Each row was made from one path, in order. Every step used is in the known rows, and no mark comes twice. Write each row's path.
(in the rows, 128 means zero)
Known rows:
tafu/gidol/muden/lubovi/domot: [226 101 144 121 135 122 126  42  34 113 119 142 136 155 126 129  94 160
  77  95 154  81 128 158  52 105  45  53 106 133  62 149 130 132 143 165
 159 155 159  92 175 180  81 100 123 165 137  96 119  96 149 206]
domot/tafu: [125 130 133 116 125 150 136 123 140 140 130 113 104 111 161 171 115 132
 129 134 121 125 121 138 110 141 155 115 126 141 129 148 143 115 143 150
 100 112 115 122 122 168 111 125 122 139  98 129 122 105  96 159]
mafe/dasor/delifu: [175 135 110 163 155 142 133 103 134 117 149 141 117 107 106 169 135 146
 144 140 116  98  81 128 160 136 155 130 107 127 139 148  90 155 112 126
 116 154 150 100 117 174  95 116  97 110 126 114 158 111 112 136]
lubovi/tafu/gidol/muden: [126 106 163 115 129 156 122  85 104 132 117 123 114 126 162 141  80 155
 106  92 156 129 137 130 103  99  52  65 115 104  94 161 111  87 160 144
 123 178 131  71 155 166  57 113 122 151 106 143 108  89 144 165]
lubovi/tafu/gidol/delifu: [123 151 155 103 120 139 102  67  85 134 123  76 115 145 151 149 117 131
 112  82 162 115 108 133 141 113  87  77 109  93 108 161  90  64 133 148
  96 125 111  94 139 170  88 144 118 114 105 157 108 110 160 152]
mafe/tafu/gidol: [145 103 114 114 136 114 116 100 102  93  92 142  68 136 129 126 115 143
 111 113 181  99 136 158  93 104 140  77 127 152 100 122 123 113 117 156
 146 157 136  72 123 135  74 106 130 128 111 138 137  90 112 147]
lubovi/muden: [128 111 151 110 127 131 124 126 102 121 124  99 114 120 140 158 109 129
 158 107 116 138 118 134 109 105 105 121 103 123 112 140 120 119 132 138
 126 111 118 106 142 117 122 125 123 128 155 147 140 109 153 166]
tafu/lubovi: [142 101 159 138 117 171 147 107 111 121 151 146 161 159 120 139 129 125
 141 127 140 151 129 116 126 112 132 130 117 163 104 116 119  94 123 153
 111 138 120 104 128 124 102 131  97 125 146 112 145 158 109 148]
delifu/gidol: [127 109 128 125 128 102 111 130 112 133  94 129 156 126 129 111 115 118
 113 125 158 140 131 140 151 119 107 109 153 144 113 126 108  94 115  86
 147 150 127 151 126 155 115  96 131 151 142 146 124 132 156 113]
dasor/delifu/gidol/tafu: [145 142  94 122 119 135 122 116 101 140  99 148 170  96 131 158 104 123
 122 115 152 112 106 164 183 167 130 105 159 179  87 137  93  88 117  85
 117 175 151 135 112 210  92  72 144 116 131 142 125 122 133 128]
dasor/delifu/gidol: [151 130 115 112 141 121 122 125  89 134 106 142 156 101 124 155 122 111
  98 143 134 131 110 154 166 128 114 108 147 172 119 136  84 116 126  77
 135 171 134 158 105 183 106  80 123 140 146 136 141 147 118 118]
muden/lubovi/tafu/gidol/delifu: [160 166 151  98 128 162 107  50  71 126 144  76 114 139 134 160 103 129
 104  89 165 117 108 110 118 118  78  46  82  90 100 156  87  95 151 179
  87 117 119  99 138 196  97 142 141 138 128 140 116 133 156 175]
dasor/delifu/gidol/tafu/lubovi/domot: [190 125 151 120 112 166 142  64  47 129 118 172 189 136 123 175 119  99
 129 105 153 101  95 178 173 133 132 104 149 215  62 126  95  55 106 110
 123 167 148 135 144 215  64  92  94 112 172 123 152 141 135 178]
muden/lubovi: [164 137 117 131 134 143 128 108 110 125 149 114 120 130  98 127 118 127
 125 130 137 130 137 111 105 146 111 100 102 116 128 130 134 161 152 161
 116 119 130 131 127 148 138 138 153 137 146 114 120 140 127 146]
dasor/delifu: [150 143 112 124 159 140 139 125 115 132 138 132 129 109 123 164 134 128
 112 153 103  98  99 148 137 140 140 130 124 157 127 135 105 134 138 112
 117 155 133 132 112 161 120 107 121 111 131 115 145 126  97 125]
delifu/gidol/tafu/lubovi/muden: [145  80 160 116  95 156 137  79  82 128 108 130 184 138 150 167  94 122
 169  71 178 162 120 135 162 134 105  94 124 168  66 132 110  37 127 134
 105 147 122  89 159 175  61  89 108 123 170 160 158 118 185 176]
domot/lubovi/tafu/gidol/delifu: [117 148 130 107 140 152 100  87  81 147 139  84 116 156 158 168 108 145
 108  80 152  92 111 155 130 137  94  70  82  82  89 153  64  79 139 146
  87 114  78 107 111 173 122 143 117 144  77 153 124 133 183 187]
mafe/domot/tafu/lubovi/muden: [160  68 185 116 113 180 144  69 140 155 157 123 121 118 168 237 120 144
 220 101 107 136 117 115  77 136 121 128 116 143  86 168 136 110 169 169
  62 116 110  76 155 131  74 112  64 155 135 108 146 123 130 216]
muden/lubovi/domot/tafu: [199 153 142 113 122 156 137  88  71 131 142 117 100 132 139 182 125 126
 117 141 103  92 115 144  68 126 117  94 103 142 110 139 149 139 151 183
 118  92 138 144 143 209 122 139 135 161 145 101 126 122 112 211]
muden/lubovi/tafu: [129 168 132 117 138 187 124 119 111 140 153 112  97 122 123 147 103 127
 151 134 126 128 127  85 119 108  94  86  96  92 140 147 118 144 166 162
 102 127 122 131 132 181 125 157 161 139 161 136 111 152 140 173]
muden/lubovi/domot/tafu/gidol: [216 130 140 101 125 141 110  64  47 128 120  98  93 145 148 186 106 127
 102 114 142  83 105 131  47 112 103  63 106 137  86 162 131 120 150 193
 129 104 134 112 141 206  96 116 122 175 134 113 126 104 124 219]
gidol/muden/lubovi/tafu: [155 147 137 123 138 177 143  96 107 137 155 123 115 116 142 138  87 156
 129 131 129 135 146 109 105 123  66  65  97  94  95 149 137 145 178 175
 108 161 133 112 147 194  99 144 157 137 124 109 104 117 135 173]
tafu/gidol/delifu: [163 123 141 103 113 105 105  65  90 116 112  91 142 145 138 143 131 139
  96  78 153 107 103 157 128 138 116  91 115 128  98 139 100  68 111 146
 105 117 125  92 126 158 102 128 114 118 104 132 125 102 151 127]
tafu/gidol: [142 108 129 120 137 116 103 104 102 128 112 112 124 135 126 135 117 132
  97  92 167 114 129 128 113 110 102  98 126 130 108 150 112 109 130 136
 133 147 132  90 139 127  94  99 109 150 117 147 136 118 135 132]
gidol/tafu/lubovi/domot: [169 129 174 136  81 170 152  76  68 128 142 155 169 166 137 155 128 120
 158  89 156 107 105 146 147 127 141 124 134 168  75 118 138  67 113 164
 123 129 153  99 167 153  89 134  93 110 150 122 136 131 144 195]
mafe/domot/lubovi/muden: [148  87 126 134 141 118 106 113 136 160 149 113 117 122 140 195 116 143
 191  78  96  85 128 136  85 152  96 128 115  93  96 153 125 161 155 122
 110 112 102 114 135  91 150 119  87 169 124 119 135 126 190 218]

Which path is each row?
[162 146 157 102 117 136 142 104 106 130 125 124 105 126 159 192 129 123
 128 136  94  85 105 162  98 116 141 120 139 140 115 143 141 111 135 147
 132  90 126 141 147 177 107 137 104 144 122 117 131  99 116 193]
lubovi/domot/tafu
[200 100 125 111 122 152 136  49  94 137 122 113 105 118 157 165  81 177
  92 116 146 109 143 151  58 144  91  45  97 130  76 175 132 127 185 191
 103 159 129  76 141 206  65  97 146 167  88 103 118  70 103 200]
domot/tafu/gidol/muden/lubovi
[174 141  93 165 116 125 112  97 131 130 112 154 149 103 114 175 113 147
 143 103 182 103  79 151 217 152 143 117 131 148 106 145  92 107  95 106
 125 167 155 107 120 217  61  71 130 111 127 143 142 109 158 132]
mafe/dasor/delifu/gidol/tafu
[192 151 137 117 124 128 121 103  62 119 143 128 125 155 118 142 123 115
 123 131 115  95 117 129  82 111 101 104 112 136 117 122 137 154 127 162
 145 112 142 147 140 168 150 138 132 148 172  96 125 142 142 181]
muden/lubovi/domot
[153 113 142 131 117 128 123  89 180 154 143 127 105  98 156 183 138 145
 175 114 101 103 120 131 101 162 138 133 155 128 122 152 161 146 155 128
  88 114 133 121 124 130 104 108 100 151  93 101 118 119 105 160]
mafe/domot/tafu
[228 115 141 111 113 130 146  64  58 134 112 135 151 114 161 158  86 148
  95 133 135  99 129 174  80 128  80  51 134 148  65 148 140 120 157 147
 152 144 133 141 156 251  89 108 136 176 134 103 121  92 137 210]
delifu/gidol/muden/lubovi/domot/tafu
[222 117 130 134 117 106 125  73  47 123 119 157 174 140 136 107  93 144
  91 113 145  98 132 153  91 117  52  63 135 146  71 131 123 130 131 120
 170 162 148 146 161 214  97 108 134 165 160  92 122 118 160 183]
delifu/gidol/muden/lubovi/domot
[145  99 164 121 120 189 157  94 128 140 146 133 124 132 150 188 126 137
 139 142 134 144 126 134 115 132 152 118 115 161 109 143 129  86 159 176
  84 117  99 109 134 160  80 140  97 129 115 112 137 134  91 163]
domot/tafu/lubovi
[159  70 140 121 134 113 127  72 109 121 102 131 137 127 140 124  99 166
  88 100 167 116 137 149  93 122  72  80 129 133  79 160 122 107 143 142
 136 175 135  74 155 140  69  95 114 145  92 113 126  82 135 147]
tafu/gidol/muden
[108 124 149 110 135 151 107 106 102 143 121 102 104 137 144 155 102 127
 124 100 163 124 133 103 128  85  78  88 112 106 123 161 102  83 145 141
 123 145 127  95 131 154  82 122 118 145 118 175 116 116 147 147]
lubovi/tafu/gidol
[106 123 121 110 155 161 114 118 104 152 127 100  86 149 152 174 104 140
 115  90 152  98 125 117 118 102  88  71  86  86 101 168  86 104 151 138
 118 137  95 119 112 147 115 128 120 173 104 165 123 135 162 197]
domot/lubovi/tafu/gidol
[107 131 127 149 140 157 117 118 164 180 166 129 101 125 140 191 120 147
 184  92 115  84 136 111 114 133  92 118 123  76 116 150 122 155 160 118
  95 130 102 139 123 109 143 142  99 159 109 135 108 160 177 201]
mafe/domot/lubovi/tafu
[125 128 113 128 101 115 115 109 119 140  84 139 161 121 138 121  93 120
 138  88 184 143 127 139 176 135 123 108 155 143  89 129 127  79 109 110
 135 151 142 134 138 176  92  92 145 124 126 146 123 124 159 121]
delifu/gidol/tafu
[198  89 124 125 139 123 136  57  83 121 124 124 131 131 121 120  83 168
  83 105 161 120 144 126  64 130  66  57 106 121  72 153 119 137 166 168
 129 179 141  85 150 171  79 107 144 155 124 105 121  91 129 172]
tafu/gidol/muden/lubovi
[ 92 153 116 127 141 182 130 143 124 156 148 111 104 132 148 167 115 135
 143 116 128 105 134 130 137 120 110 103  96  82 124 147 105 128 159 129
 116 127  85 141 116 141 147 153 133 146 104 153 123 151 160 196]
domot/lubovi/tafu
[164 111 131 129 118 172 143  88  89 138 112 162 196 121 121 172 105 114
 135 113 170 135 110 158 192 161 141 108 147 201  65 128  82  61 125 114
 100 180 133 116 116 199  60  75 110 116 146 129 142 143 127 147]
dasor/delifu/gidol/tafu/lubovi
[190  97 162 113 126 119 138  56  68 124 105 132 117 133 183 178 101 165
  88  95 126  68 112 182  58 116  86  72 125 150  58 165 128  92 153 163
 137 141 137  87 170 193  50 101  92 157  81 111 128  55 129 211]
lubovi/domot/tafu/gidol/muden
[146 130 140 122 127 152 137  95  94 141 122 129 143 119 144 117  79 147
 122 123 165 152 160 120 124 115  39  42 113 105  92 148 110 119 164 123
 127 177 132 142 142 215  85 115 162 165 146 125 105 127 163 169]
delifu/gidol/muden/lubovi/tafu
[173 148 116 115 167 175 144  93  80 141 127 133 141  93 137 154  74 145
 108 141 135 126 129 135 126 133  55  49 117 135  87 160  78 128 175 112
 116 205 132 148 121 250  76  99 154 148 154 122 118 131 129 168]
dasor/delifu/gidol/muden/lubovi/tafu
[208 121  95 119 154 130 139  82  79 128 121 159 170  97 113 140  96 145
  80 141 136 114 127 159 115 151  70  65 130 169  82 144 101 148 162 105
 128 203 138 148 111 227  92  84 147 149 146  97 126 120 116 154]
dasor/delifu/gidol/muden/lubovi
[128 103 125 120 158 166 134  98 107 159 124 121 111 138 164 161  74 174
 105  88 156  97 149 145  99 114  62  56  94  82  71 177  96 106 178 142
 123 176 104  94 135 161  85 116 117 163  80 151 112  97 170 203]
domot/lubovi/tafu/gidol/muden
[236 136 120 120 152 122 144  76  33 126 112 157 173 116 127 141  94 132
  77 143 124  88 108 179 104 130  61  69 133 178  67 138 109 142 146 112
 156 184 160 152 143 246  94 102 116 158 170  91 143 116 136 189]
dasor/delifu/gidol/muden/lubovi/domot
[195 138 168  85 114 112 117  37  55 122 113  89 123 147 181 196 135 143
  93  86 135  69  75 197  98 128 125  83 119 143  79 155 107  62 112 166
 108  89 120 109 147 208  80 130  97 137 102 119 122  91 134 191]
lubovi/domot/tafu/gidol/delifu
[171 110 161 101 122 122 108  80  63 129 110 110  98 143 158 191 122 118
 102 103 140  82 111 152  76 100 114  92 123 140  95 157 125  86 131 159
 131 107 134 109 150 176  85 111 104 156 116 131 130  89 117 194]
lubovi/domot/tafu/gidol
[180 117 162 125 126 157 162  96  73  92 136 180 121 181 145 141 143 124
 142 135 150  96 120 165  86  91 153 101 127 185  88 105 137 100  98 175
 147 138 138  95 134 145  69 142  95 115 152 102 154 142 106 193]
mafe/tafu/lubovi/domot
[236 159 153  84 110 125 114  29  33 128 142  85 109 155 155 198 125 137
  82  95 139  71  80 183  73 142 104  60 108 140  79 158 120  94 129 201
  99  86 126 104 139 225 105 130 127 149 120  99 121 111 130 221]
muden/lubovi/domot/tafu/gidol/delifu
[144 106 166 125  99 186 142  87 103 124 132 128 152 144 143 171  92 126
 191  78 146 149 109 131 139 140 124 122 107 146  70 137 131  60 141 179
  93 126 127  75 164 142  71 125 118 110 159 140 152 115 155 179]
gidol/tafu/lubovi/muden
